In the rows, zero is written as 128.
Known rows, with every step that occurs
sufod -> pazirop -> rakabep -> vefe: [183 162 110 122  55 131 122 141 113 117 154 131  63 146 139 128 158 191
 145 109 114 118  98  84 109 199 152 128 173 108 165  91 140 136 129 178
 132 122 148 107 136 127 135 148  86 129 142 116 111 146 105 141 121 134
 155 153  88 114]
ganom -> rakabep -> pazirop -> sufod -> vefe: [166 154 132 150 108 166 166 136 118  85 142 134 102  89 145 104 133 163
 187 142 131 119  80 115  93 160 171 150 171 131 156 113 121 119  94 181
 167  79 125 138 190 143 124 151  54 174 129 112 132 112  91 100 168 109
 166  94 135  80]
gugeb -> zolodo -> dade -> movu: [194 154 110 134  95 123  80 133  86 115 143 192  93 133 143 110 148 155
 159 121 128 146  90  85 133 168 136  96 153  98 187 108 163 125  89 158
  82  99 134  96 166 101 106 117 142  96 123 128 109 132 116 125  94  85
 123 107 129  91]
movu -> dade: [155 129  88 123  95 146  83 133 119 113 141 149 105 173 107 130 120 200
 167 141 114 138 105 109  96 145 174 130 157 122 175 119 135 110 101 126
 104  73 153 104 165 116  84 122 118 139 130 127 147 144 117  93 150 116
 109 143 106 111]
movu -> disasim -> rakabep -> vefe -> sufod: [142 132 124 142 113 140 130 123 177 104 161 175  99 169 124 117 141 174
 177 127 120 120 111  38  99 119 190 110 197 138 137 119 128 129 110 140
 133 107  98 149 213 159 100 162  58 139 131 108  79 141 131 148 101 114
 116 156 138 141]
zufig -> rakabep -> vefe -> sufod -> terar: [189 166  94 139  39 102 151 152 143  97 183 158 106 112 123 145 100 159
 165 144  81 112  90  76  78 133 170 120 189 127 158 148 148 131  90 177
 129 156 104 132 215 160  89 171  37 171 151 110  92 165 126 114 102 108
 169 150 151 152]
rakabep -> vefe -> zolodo: [146 139  71 108 103 143 114 120 111 113 136 130  72 127 120 151 125 172
 172 106 122  90  78  93 111 140 205 131 152 109 184 136 115 113 133 176
 120 123 151 110 152 135  72 142  77 109 114 114  90 158 122 146 118 151
 143 168 122 120]
ganom -> rakabep -> pazirop -> sufod: [170 130 116 134 108 160 153 126 136  96 135 140  98  85 144 118 145 156
 187 142 133 120  90 141 109 141 177 157 168 124 171 152 108 117  79 151
 161  94 145 131 179 156 111 136  83 160 141 109 103 122 110  88 173 113
 160 124 112  73]
zufig -> rakabep -> pazirop: [168 167  98 113  71 113 137 124 121 111 142 144 104  94 148 134 105 161
 219 149  92 127  87 136  82 151 154 133 171 109 196 152 123 142  83 177
 117 127 130 101 171 125  85 130  82 150 144 106  90 147 139 114 145 122
 189 159 117  95]
terar -> sufod -> pazirop: [148 158  92 153  66 170 131 131 134 122 124  94  75 205 147  94 152 185
 169 132 117 116  92  97 108 154 151 146 172 126 155 108 110  97  93 164
 129  94 141 103 176 131 140 143 106 138  89 132 160 131  97  86 116 121
 121 171  82 128]
dade -> movu -> disasim -> rakabep -> zufig: [ 99 118 141 174 110 146 111 125 122 151 142 173  61 149 141 111 114 176
 198 138 152 130 109  79 100 153 162 121 189 131 135 136 132 134  80 138
  79 102 109 113 183 105 114 118 130 142 104  96  81 145 147 130 102  95
 120 118 105 111]
movu -> dade -> zolodo -> gugeb: [238 131 103 100  55 132  95 131  98  99 144 155 135 156 110 133 137 204
 172 140 141 157  94 138 142 164 200  84 161 114 158  97 123 144  92 129
 101  57 128 101 131 128  78 138 109 135 140 115 103 165 121 107 123 121
 117 110  95  83]
ganom -> rakabep -> vefe: [174 136  99 126  94 131 130 149 105 101 156 135  87 133 156 150 127 167
 159 148 131  95 103  99  99 143 202 145 166 116 186 129 118 128 111 139
 121  82 140 114 191 150 105 178  85 131 127 111  74 155  85 151 129 137
 157 130 119  91]
vefe -> zolodo -> dade -> movu -> disasim: [148 130 109 143 110 173  90 111 140 110 123 193  64 142 105  90 122 167
 149 111 134 126  97  88 120 123 156 114 168 103 167 137 156 136 110 152
  78 115 112  85 184  96 107 125 120 106 142 102  96 142 118  93 136  70
 127 169 148 108]
zufig -> rakabep -> pazirop -> sufod: [184 152 119 128  81 153 157 113 144  97 150 140  89  64 135 125 134 171
 207 136 101 131  82 140  97 160 159 151 171 121 168 155 112 126  80 193
 148 134 129 129 162 129 101 124  73 162 149 107 101 138 135  92 159 114
 182 144 123  94]
vefe -> sufod -> pazirop -> rakabep -> zufig: [129 143 104 142  38 112 136 108 131 132 137 147  66 154 133 112 164 179
 149 127 124 122  93  87 106 186 111 140 166 148 127 114 161 126  85 168
 144 123 154 119 165 126 136 109  93 172 130 105 137 141 126 111 117 110
 122 144  90 115]
ganom -> rakabep -> pazirop: [155 143  95 121 101 124 139 140 115 104 126 147 114 109 161 128 114 138
 198 159 123 114  96 132  94 130 173 144 168 112 202 147 116 131  91 134
 130  80 149 106 187 153  94 137  94 147 137 104  90 127 107 108 160 117
 168 141 107  70]
dade -> movu -> disasim -> rakabep -> vefe -> zolodo -> gugeb: [181 108 104 126 106 148 107 137 103 134 144 181  93 119 118 125 142 169
 184  95 158 121 103  70 132 145 203 103 197 122 144 116 108 143 139 155
  78 113 126 114 158 134  85 138  76  93 122  82  48 164 139 160 105 105
 137 146 114 121]
vefe -> sufod -> terar: [160 159  94 139  62 117 129 146 148  97 146 156 114 156 114 123 107 156
 156 145  98 130  83  76  83 126 158 126 176 136 156 133 147 105  69 155
 140 125 102 131 208 169  92 152  67 172 141 123 136 136 131  87 114  92
 132 154 140 141]
zolodo -> dade -> movu -> disasim -> rakabep -> pazirop -> sufod: [166 132 162 164 134 185 143 112 167 103 152 195  82  82 126  77 145 166
 204 114 123 156  88  94 121 149 142 117 209 119 143 132 127 135 100 169
 112 111 113 134 178 123 118 119  97 138 154 110  91 115 141  83 138  63
 135 115 118  93]
sufod -> pazirop -> rakabep: [169 171 112 124  56 134 107 123 116 121 132 133  73 170 123 105 155 196
 135 125 122 124  92  91 100 204 131 129 160 109 151  90 147 127 110 173
 139 125 137  89 130 117 148 125 116 134 134 116 154 131 118 102 136 115
 150 165  75 115]
sufod -> terar: [168 164 102 139  68 124 123 162 121 105 150 137 100 143 123 125  87 175
 168 152 105 130  81 101  81 145 172 127 169 115 176 134 132 104  82 158
 120 116 107 106 178 142  90 145  96 164 130 117 121 143 122  92 121 103
 151 145 121 125]
vefe -> rakabep -> ganom: [162 150  75 127  97 132  92 139  97 120 147 123  73 167 108 146 132 155
 163 138 135 100 105  79 130 174 200 151 162 131 147 138 148 125 113 131
 126 109 133 122 169 126 112 130 109 136 141 120  97 141  86 131 124 122
 149 142 100  78]
disasim -> rakabep: [142 161 127 139 122 131 110 130 119 118 145 141  99 168 126 120 118 187
 196 149 132 119  88  66  88 156 186 122 180 124 142 104 115 108 109 157
 110  99 111 107 163 132  99 142 115 124 107 127 127 137 145 127 102 114
 127 131  94 120]
ganom -> rakabep -> vefe -> zolodo -> dade: [166 132  80 130  97 136 146 116 115  89 147 153  85 105 128 123 124 171
 157 129 122  83  71  95 119 123 185 134 171 114 177 138 137 116 141 171
 106 110 154 101 188 130  73 156  91 118 134 113  76 171  87 131 121 112
 137 132 134 100]
gugeb -> zolodo -> dade -> movu -> disasim: [169 132 123 152 106 154  81 128 132 114 135 204  83 148 131  91 137 164
 149 126 138 156 104  87 137 138 150  88 162  96 184 126 158 134  82 131
  88  97  97  98 186  96 111 114 143 108 126 100  83 133 108 113 117  74
 113 134 141 105]
terar -> sufod -> pazirop -> rakabep -> vefe -> zolodo: [159 141  68 127  75 156 128 113 124 120 134 111  61 144 142 104 170 175
 154  93 112  92  82 101 123 160 169 141 167 116 157 122 105 121 143 191
 137 148 169 103 142 137 112 136  72 114 111 109 129 154 114 124 111 143
 137 189  88 132]
ganom -> rakabep -> vefe -> zolodo -> gugeb: [197 112  70 105  73 124 138 140  88 116 137 144 110 108 133 152 141 168
 173 123 152  91  87 111 128 139 216 131 166 131 167 127 103 121 136 150
 112  99 157 108 166 154  67 155  65 117 125  81  59 176 101 158 130 128
 150 136 109  94]
terar -> sufod -> vefe -> rakabep: [164 176 104 155 124 158 135 144 127  99 125 101  90 191 150  94 123 179
 188 152 129  77 104 100  97 142 174 154 156 176 136 107 123 119 107 159
 140 106  94 109 208 133 117 183  87 169 105 150 161 135  74 123 116 107
 142 140 117 102]
terar -> sufod -> vefe -> zolodo -> gugeb: [183 143  77 128  72 143 139 125 101 113 128 115 108 147 141  97 147 190
 205 121 133 104  75 106 121 145 189 133 160 150 141 100  96 113 119 182
 119 104 130 117 170 141  87 157  52 143  97 100 134 156 104 127 113 117
 129 137 119 115]
disasim -> rakabep -> pazirop -> sufod: [157 144 138 141 128 163 150 118 144 102 153 146 101  94 131 110 141 168
 222 126 121 137  77 102 105 158 168 136 187 130 145 129 101 109  96 178
 147 110 129 143 156 151  99 120  87 148 130 121 116 116 155 101 136 111
 143 123  93  99]
movu -> disasim -> rakabep: [126 138 143 157 128 154 116 120 152 122 138 159  93 178 117 102 113 192
 186 152 141 128 101  67  90 131 194 112 185 120 141 118 112 122 101 136
 116 100  83 105 182 127 103 140 119 135 107 101  97 136 139 122 117 101
 120 153 107 125]
disasim -> rakabep -> vefe -> zolodo -> dade: [153 146  97 140 113 133 137 110 126  99 160 161  83 115 114 119 124 181
 192 110 117  97  58  64 114 140 180 121 188 123 155 119 132 109 155 196
  93 127 142 108 168 126  64 144  94 107 127 121  87 167 117 142  87 114
 120 128 118 123]
rakabep -> vefe: [173 152 100 115  88 132 118 139 118 110 157 131  73 147 145 153 124 180
 184 122 110 113  99  95 102 151 188 132 162 112 190 118 118 121 112 166
 114  96 137 119 165 136  94 164  85 128 130 123  89 152 105 158 107 141
 153 143 119 106]
movu -> dade -> zolodo -> vefe -> rakabep: [229 144  86 108 112 133  94 129 106  69 147 143  84 191 105 165 122 195
 161 144 145 101  96 140 141 148 214 104 145 151 142 103 146 142 123 107
 133  77 113  74 140 125  77 144 127 147 147 152 105 173 116 116 150 133
 114 134  73  76]
dade -> movu -> disasim: [153 138 126 138 109 169  77 132 130 121 128 177  65 169 126 108 118 170
 153 131 140 141 122  94 107 144 163 117 167 100 181 127 142 145  82 132
  93 100 100  97 184 109 130 140 122 120 137 101 103 127 123 105 143  88
 140 166 134 105]

Rows
[137 160  99 131  62 148 119 130 144 111 123 139  98 199 104 117 154 164
 138 123 123 123  89  52  90 161 140 127 176 132 142  94 160 102  89 161
 145  93 135 110 183 140 135 131  83 146 120 133 153 120 113  96 131 114
 116 169 103 138] | vefe -> sufod -> pazirop
[172 167 133 156 136 174 135 142 127  86 128 127  84 151 107 118 134 186
 164 140 151  88  91  84  96 170 177 150 156 168 120 102 145 110 111 175
 168 110  90 122 179 125 125 168  88 172 127 146 148 124  82 118 146 103
 151 115 123  97] | pazirop -> sufod -> vefe -> rakabep
[187 168 114 132  91 140  91 132 106 105 143 180  70 142 136 106 126 168
 166 121 115 133  94  84 107 161 128 127 175 109 178 107 162 133  98 168
  66 103 130  92 180 105 115 149 124 111 150 134 126 133 114 107 114  77
 138 119 133  84] | zolodo -> dade -> movu
[174 154  90 133  58 113 141 160 151  96 170 156 106 136 127 137 112 157
 165 131  91 124  88  69  90 127 172 123 184 132 165 136 140 114  89 163
 137 127 112 142 207 176  88 169  43 167 147 119 102 147 121 120 104 108
 143 147 148 143] | rakabep -> vefe -> sufod -> terar
[176 157  84 124  49 126 125 125 129  91 144 143  79 210 105 140 154 176
 150 112 118 114  83  67 105 158 151 124 176 145 131  80 160 105 112 154
 150  88 137 105 168 142 124 134  76 148 128 131 138 136 123 111 141 125
  99 168  87 127] | zolodo -> vefe -> sufod -> pazirop
[222 169  80 105  15 111 101 101 100  86 179 134  60 173 100 127 184 169
 121 110 121 137  87  82 164 210 177 103 171 101 111  84 162 160 114 156
 159 110 150 113 117 136 152 115  75 134 162 100 110 148 122 112 127 148
 121 144  82  88] | dade -> zolodo -> vefe -> sufod -> pazirop -> rakabep -> ganom
[221 148  80 122  45 111 118 136 133  64 177 166 117 167  94 141 107 177
 152 139 101 141  82 113 120 123 189  86 174 131 138 112 154 124  89 126
 138  91 116 112 179 163  75 141  68 177 156 130 126 167 144  76 134 118
 100 134 112 127] | movu -> dade -> zolodo -> vefe -> sufod -> terar
[151 139 127 167  98 152  92 123 113 127 180 185  66 145 105  95 132 160
 176 123 128 149 107  39 130 169 177 111 208  96 126 125 150 149 118 143
  73 104 119 127 178 105 134 117 116 107 146  94  78 133 117 110 104  82
 121 109 122  95] | zolodo -> dade -> movu -> disasim -> rakabep -> ganom
[169 159 116 143 112 173 129 117 113  90 137 178  71  67 121  82 141 146
 184  88 118 125  67  94 118 161 126 128 179 117 157 114 157 130 120 214
 101 114 147 116 171 108 112 124  73 125 152 130 136 125 118  93 141  84
 148 105 149  87] | rakabep -> pazirop -> sufod -> vefe -> zolodo -> dade -> movu
[192 160 101 133  52 143 136 130 128 114 154 111  62 156 166 101 170 187
 157 108 101 115 103  99 118 177 151 140 174 118 160 104 109 139 120 178
 132 131 153 116 152 138 140 162  80 130 123 118 127 148  98 128 105 132
 146 163  87 116] | terar -> sufod -> pazirop -> rakabep -> vefe
[191 151  78 108  68 101 121 103 138  77 160 155  81 187 123 151 142 177
 178 122 105 105  83  93 108 132 178 130 160 152 150 101 142 112 101 144
 147  96 128 118 184 154  89 151  67 159 144 124 126 149 137 131 133 123
 103 161 112 115] | zolodo -> vefe -> sufod
[146 173  96 140  98 146 133 111 116  87 133 148  86 132 107  94 111 191
 176 124 115 102  53  80 102 148 158 129 159 123 156  97 157 101 133 209
 111 110 124  97 172 104  86 140  88 138 129 125 142 148  96 114 118 105
 122 123 145 113] | sufod -> vefe -> zolodo -> dade
[151 170 154 154 125 166 161 130 125  94 158 135 100  99 131  95 133 181
 219 129 121 133  70  78  85 172 168 130 191 133 132  92 117 111 106 204
 154  96 113 145 168 134 115 141  56 166 119 124 139 109 129 112 135 114
 149  91 122  98] | disasim -> rakabep -> pazirop -> sufod -> vefe
[157 134 145 169 138 148  89 127 122 122 149 210 101 149 127  85 137 171
 172 140 152 152  95  51 129 146 164  76 186 103 144 114 143 130  99 139
  84 105  89 106 182 106 105 112 148  98 107 108  78 131 136 124  92  77
 102 117 120 119] | gugeb -> zolodo -> dade -> movu -> disasim -> rakabep
[177 149  77 128  55 122 112 128 115  98 145 151 101 198 114 141 171 167
 141 115 126 126  79  62 131 164 159 104 159 138 139  85 159  93 101 144
 165  83 140 110 157 140 113 106  90 132 106 128 124 136 119 126 126 137
  86 155  80 136] | gugeb -> zolodo -> vefe -> sufod -> pazirop
[240 159 111  94  52 118 115 130 101  97 137 139 119 153 130 135 139 188
 176 141 145 147  83 130 143 168 196  90 156 107 162  98 115 143  84 147
 113  73 106  98 133 140  89 154 106 135 132 110  86 156 125 130 109 129
 144 117 100  80] | dade -> zolodo -> gugeb
[162 179 107 152  89 158 137 127 122  99 138  95  84 179 164  84 128 191
 202 143 109 110  91 103  90 146 172 148 157 134 156  98 110 109  92 176
 131  95 112 123 199 131 123 178  72 163  92 130 170 131  87 116 111 118
 129 131 132 107] | terar -> sufod -> vefe
[175 136 116 152  79 148 168 155 133  88 148 149 111  68 137 115 109 149
 176 151 118 128  75 136  98 133 169 147 182 119 166 162 111 112  73 157
 154 115 123 131 189 166 101 135  71 182 146 108 103 129 113  62 162  93
 171 120 120  99] | ganom -> rakabep -> pazirop -> sufod -> terar
[140 126 150 156 135 180 148 113 176 109 145 160  92 102 121  96 135 176
 213 127 131 147  89 107 109 138 182 123 191 130 145 143  96 119  91 159
 149 109 105 142 172 144 108 116  87 155 134  99  95 118 148  96 149 101
 136 136 103 105] | movu -> disasim -> rakabep -> pazirop -> sufod
[168 142  77  98  89 131 109 106 115 112 140 138  69 115 128 132 145 175
 158 102 119  91  83 103 115 160 183 130 150 109 172 129 119 132 142 185
 132 147 154 102 133 133  85 136  79 109 135 102 102 162 132 145 117 141
 155 174 112 116] | pazirop -> rakabep -> vefe -> zolodo
[130 138  99 147 103 125 131 136 112 126 122 128  68 154 139 151 109 175
 188 149 145  86  99 112 103 153 163 157 147 171 145 147 141 117  90 137
 123 110 131 105 179 116  89 130 127 174 112 129  96 155 103 137 116 113
 143 133  95  90] | vefe -> rakabep -> zufig
[212 130  97 124 122 138 143 128 122  84 143 148  94 102 137 147 156 162
 203 113 137 116  79 142 148 152 186 128 145 157 162 136 119 109 103 144
 180 110 130 125 145 144  78 102 103 153 132 125  82 138 121 128 153 126
 132 130  77  79] | gugeb -> zolodo -> vefe -> rakabep -> pazirop -> sufod
[161 156 110 151  77 113 148 158 144  98 179 164 116 137 121 126 105 159
 177 137 100 122  84  41  84 129 177 112 207 138 138 124 132 115 107 162
 127 132 104 148 207 181  88 164  48 157 135 121  97 145 138 126  83 106
 133 132 132 155] | disasim -> rakabep -> vefe -> sufod -> terar
[197 158 104 109  73 111 115 129 117 107 166 144  68 125 149 135 143 190
 166 116 107 113  99 106 110 176 171 131 158 108 182 111 125 146 120 172
 130 132 138 122 143 134 109 161  81 130 149 107 104 152 116 161 115 133
 166 148 111  99] | pazirop -> rakabep -> vefe
[198 140  73 112  74  87 110 107 119  87 158 165 103 182 132 152 163 167
 174 123 120 121  81  90 134 135 184 103 141 143 157 102 143 102  88 130
 162  95 129 118 174 153  81 118  88 142 121 117 110 149 140 152 115 136
  83 149 113 120] | gugeb -> zolodo -> vefe -> sufod
[214 145  79 119 116 105 100 139  90  94 135 145  89 178 134 167 135 175
 175 139 146  88  84 117 143 154 206 115 131 160 159 110 136 110 116 119
 151 106 116  85 153 131  71 125 134 135 111 135  90 159 111 160 125 133
 120 146  74  94] | gugeb -> zolodo -> vefe -> rakabep
[129 122 110 138 144 164  96 128 118 129 143 167  69 128 116 123 127 159
 172  98 149 105  97  55 112 136 201 106 189 108 150 130 118 135 143 160
  91 128 129 105 167 129  94 131  91  82 114  99  68 151 146 145 105 121
 139 167 124 135] | dade -> movu -> disasim -> rakabep -> vefe -> zolodo
[166 140 132 151 102 163  92 124 142 107 136 196  66 155 124  91 118 177
 153 127 127 145 108  88 110 138 145 114 174 103 174 123 160 144  89 142
  80  99  97  97 198  95 122 143 128 124 149 107  99 135 106 100 133  68
 127 143 146  98] | zolodo -> dade -> movu -> disasim
[239 158 113 130  83 141 165 144 132  56 155 139  91  91 120 141 108 161
 182 131 121 123  66 157 134 146 190 113 171 142 145 139 127 131  93 156
 165 119  97 116 151 161  81 139  78 186 164 135  84 146 132  83 149 118
 158 120  92  86] | dade -> zolodo -> vefe -> rakabep -> pazirop -> sufod -> terar
[175 148 119 146  76 150 158 148 143  95 152 143 100  75 125 116 108 158
 194 129  99 145  71 129  92 144 159 137 180 120 173 153 116 104  72 178
 152 123 119 142 172 158  91 127  74 181 144 115 114 123 132  71 147  97
 164 132 119 110] | rakabep -> pazirop -> sufod -> terar
[165 163  96 135  41 135 139 137 138 110 155 140  92 155 115 137 153 166
 143 122 106 113  95  52  87 169 148 125 189 130 145 113 158 123 113 179
 133 126 139 118 195 136 131 155  54 137 134 121 106 147 109 124 116 132
 150 168 116 149] | zufig -> rakabep -> vefe -> sufod -> pazirop
[ 90 117 135 174 106 138 140 114 139 139 142 151  69 155 135 116 105 196
 206 152 143 125  98  89  97 141 181 130 180 140 133 140 118 119  83 135
 109  99 108 120 179 114  96 117 121 164  96  91  74 149 138 135 101 113
 111 122 100 118] | movu -> disasim -> rakabep -> zufig
[157 123 105 140 109 169  99 120 139 109 141 191  54 125 117 103 125 166
 151  97 130 122 101  79 123 125 170 108 181  99 179 137 149 143 124 162
  76 118 120 101 187 103 104 142 102 101 147  99  67 154 107 122 122  86
 136 156 153 113] | rakabep -> vefe -> zolodo -> dade -> movu -> disasim
[203 136  76 103  43 124 128 132  97 126 137 140  92 124 119 127 169 188
 156  90 138 115  81  95 136 191 173 122 174 127 149  97 123 132 151 184
 122 130 165 103 120 135 101 127  64 110 134  91  90 167 115 149 121 129
 147 159  80 114] | sufod -> pazirop -> rakabep -> vefe -> zolodo -> gugeb
[125 166  87 128 113 152 112 122  98 104 122 120  84 146 108 115 115 179
 169 121 137  97  66  83  89 150 181 132 153 124 157 101 135 101 122 193
 134 107 126  97 161 116  95 139  76 135 101 117 150 139 114 124 133 136
 137 147 135 120] | sufod -> vefe -> zolodo
[125 151 141 172 143 174 107 125 125 110 139 193  82 141 103  67 115 176
 170 122 146 121  86  36  97 147 167  97 201 117 122  97 152 135 132 177
  81 114  90  96 188 100 114 136  99 111 118 111 114 132 127 110 109  75
 118 124 138 126] | sufod -> vefe -> zolodo -> dade -> movu -> disasim -> rakabep
[151 152  80 127  95 137 120  96 130  94 128 155  82 133 109 112 119 183
 174 122 115 102  56  96 114 133 161 129 157 119 169 130 145 103 123 182
 103 118 139  91 170 112  69 131 110 124 128 123 120 157 114 105 118 100
 120 153 126 108] | vefe -> zolodo -> dade
[206 139 105 121 119 150 151 123 140  77 139 142  72 111 132 147 141 171
 210 118 126 102  82 143 129 151 179 154 161 163 152 131 119 118 114 155
 167 110 130 121 155 143  90 132  84 170 155 133 101 138 118 114 170 116
 151 142  83  72] | zolodo -> vefe -> rakabep -> pazirop -> sufod
[156 160 105 139 107 169 163 102 140  78 139 152  90  74 107  88 128 176
 201 105 109 116  43 103 115 150 149 134 170 129 159 119 146 103 122 223
 140 114 137 123 170 117  87 125  62 153 137 123 133 135 104  96 140  97
 131 111 144  97] | rakabep -> pazirop -> sufod -> vefe -> zolodo -> dade
